What can hang from each mark
basa: kufon zeper
guba: nela podo
kufon: basa
podo: guba migufe sasa zete
migufe: kufon podo
zete: podo
sasa: pata
zeper: basa

Each row was made from one small tree. The marks that hang from a mark follow it in brackets, in alphabetical order. Every link used is in the known rows. Write each row's tree.
In the rows, zero is written as 128.
Known rows
migufe[kufon[basa[zeper]] podo[sasa zete]]: [145 128 107 143 145 150 139 124 136 165 124 112 189 131 132 115 122 143
 164 155 129 130]
zete[podo[sasa]]: [124 142 106 126 134 147 136 132 127 132 139 116 170 134 135 112 137 124
 139 169 112 147]
podo[migufe]: [129 131 102 128 128 136 129 133 129 130 138 134 143 135 138 114 129 124
 140 216 114 137]
guba[nela podo[migufe sasa[pata]]]: [121 130 102 124 135 143 133 134 123  94 119 104 203 140 146 113 127 126
 139 232 126 137]
guba[nela podo[migufe[kufon[basa]] zete]]: [137 130  99 140 146 140 140 126 130 125 121 114 184 141 130 108 117 132
 165 209 128 142]
podo[migufe[kufon] sasa zete]: [125 127 106 141 141 148 127 124 131 141 137 119 176 137 137 110 129 129
 161 203 103 131]
guba[nela]: [129 133 104 128 147 136 132 133 123 113 134 130 135 135 128 114 131 126
 141 150 116 136]
guba[nela podo]: [126 135 101 129 140 138 136 137 124  95 133 113 159 137 128 114 130 128
 140 148 140 143]
migufe[podo[guba zete]]: [128 128 105 147 134 134 125 128 128 127 138 137 160 141 107 108 128 131
 136 133 121 130]
guba[nela podo[migufe[kufon] sasa zete]]: [120 130 103 140 151 150 132 128 125 103 133  99 209 139 135 109 128 132
 162 205 123 136]
guba[podo[migufe]]: [125 132 100 128 122 137 133 137 130 112 137 117 169 137 138 113 128 126
 140 216 137 142]
migufe[kufon podo]: [131 128 105 132 141 137 133 131 132 148 137 135 157 134 139 116 133 132
 160 111 133 135]
zeper[basa[kufon]]: [143 129 103 127 126 133 147 123 136 163 138 141 125 135 131 113 150 125
 146 139 135 147]
kufon[basa]: [146 131 103 129 130 137 139 131 134 151 126 132 125 134 131 114 120 126
 143 169 117 143]
migufe[kufon podo[zete]]: [130 127 105 145 141 137 130 128 131 147 136 130 164 136 124 111 131 135
 159 102 127 132]
podo[guba[nela] migufe[kufon] sasa zete]: [121 126 107 143 158 147 124 120 125 112 135 124 179 143 126 108 127 127
 161 220  94 127]
migufe[kufon[basa[zeper]] podo[guba]]: [146 129 107 134 140 136 137 126 138 156 127 141 152 134 131 117 123 137
 164 160 137 133]
podo[guba zete]: [126 130 105 146 131 134 125 129 129 121 138 138 129 141 104 108 126 126
 138 154 106 133]
podo[sasa]: [128 131 106 129 136 147 131 133 129 131 137 118 151 134 136 115 132 126
 139 167 112 137]
migufe[kufon[basa] podo[guba[nela] sasa]]: [142 126 107 132 164 148 137 119 130 140 123 124 186 142 136 114 122 130
 162 164 118 132]
basa[kufon]: [136 130 104 131 128 135 135 120 134 127 137 136 125 134 130 116 142 124
 142 162 137 140]
podo[guba[nela] migufe]: [126 130 104 129 146 135 126 129 124 101 136 138 148 142 127 112 127 123
 140 232 106 132]
zete[podo[guba[nela] migufe[kufon] sasa]]: [119 138 108 127 159 146 130 122 125 113 136 124 192 142 140 110 135 124
 161 232 102 140]

Write each row's tree
[136 136 107 128 140 146 137 118 136 155 128 131 182 142 142 110 125 123
 163 252 101 146] -> zete[podo[guba migufe[kufon[basa]] sasa]]
[125 126 108 132 149 140 128 128 123 109 121 126 187 143 131 114 128 128
 135 162 116 128] -> migufe[podo[guba[nela] sasa[pata]]]
[124 124 107 145 131 140 125 126 128 129 124 127 185 144 116 109 125 131
 134 151 111 127] -> migufe[podo[guba sasa[pata] zete]]
[121 126 106 141 143 141 122 124 123 101 122 125 180 146 123 107 122 125
 137 239  91 128] -> podo[guba[nela] migufe sasa[pata] zete]
[148 127 104 131 141 137 140 126 137 168 125 135 157 136 140 114 123 132
 162 133 131 138] -> migufe[kufon[basa] podo]
[124 131 105 144 148 135 126 129 122 102 135 134 137 142 104 108 127 127
 139 156 105 132] -> podo[guba[nela] zete]
[137 130 102 125 151 150 143 125 130 124 122 102 202 139 152 114 121 129
 165 235 128 142] -> guba[nela podo[migufe[kufon[basa]] sasa]]
[124 126 108 146 164 147 127 122 125 118 134 119 193 143 119 109 130 133
 159 136 113 127] -> migufe[kufon podo[guba[nela] sasa zete]]
[117 140 107 126 150 145 130 126 122 101 136 122 192 142 134 110 133 122
 139 251 100 139] -> zete[podo[guba[nela] migufe sasa]]
[123 130 107 143 152 146 126 127 121 101 136 119 162 142 111 108 127 127
 138 172  99 130] -> podo[guba[nela] sasa zete]
[120 128 101 139 119 144 130 133 129 114 123 106 201 141 132 109 123 128
 137 223 122 138] -> guba[podo[migufe sasa[pata] zete]]
[124 138 106 127 127 141 135 132 128 131 124 124 171 136 138 112 132 123
 137 168 109 146] -> zete[podo[sasa[pata]]]
[144 128 106 148 141 136 134 125 137 156 126 136 159 135 116 113 119 140
 163 152 130 130] -> migufe[kufon[basa[zeper]] podo[guba zete]]
[123 138 107 126 141 147 134 126 131 142 138 119 187 135 150 112 136 125
 161 219 109 144] -> zete[podo[migufe[kufon] sasa]]
[124 132 102 142 128 149 133 134 128 114 137  96 183 137 120 109 128 130
 138 155 129 139] -> guba[podo[sasa zete]]
[119 132 102 137 144 149 132 131 122  94 134  93 209 139 128 109 126 131
 140 224 122 138] -> guba[nela podo[migufe sasa zete]]
[128 128 104 142 135 136 127 127 132 142 137 136 150 136 130 109 128 129
 162 188 108 133] -> podo[migufe[kufon] zete]
[140 123 105 141 133 143 133 121 135 163 111 126 175 140 140 109 115 128
 162 227  99 135] -> podo[migufe[kufon[basa]] sasa[pata] zete]
[142 124 105 127 133 142 136 123 137 163 111 131 168 139 156 114 119 125
 162 235 104 138] -> podo[migufe[kufon[basa]] sasa[pata]]
[121 135 107 126 132 141 131 127 131 142 123 129 188 137 153 112 133 124
 160 217 106 144] -> zete[podo[migufe[kufon] sasa[pata]]]
[137 137 105 128 152 135 137 120 129 133 126 140 166 144 135 110 125 123
 165 237 107 145] -> zete[podo[guba[nela] migufe[kufon[basa]]]]
[125 127 107 145 140 145 125 126 128 127 139 119 185 141 114 108 128 131
 135 154 114 128] -> migufe[podo[guba sasa zete]]
[138 137 106 125 140 148 141 122 136 165 126 120 187 137 152 112 126 125
 164 240 107 147] -> zete[podo[migufe[kufon[basa]] sasa]]
[145 132 104 128 134 138 138 130 139 162 125 136 143 129 147 118 121 133
 167 232 123 136] -> podo[migufe[kufon[basa[zeper]]]]
[124 129 104 143 129 134 122 127 130 120 139 141 146 141 114 107 125 125
 138 222 101 131] -> podo[guba migufe zete]
[123 126 108 143 142 145 123 120 131 130 138 128 171 142 127 108 128 127
 160 220  97 129] -> podo[guba migufe[kufon] sasa zete]
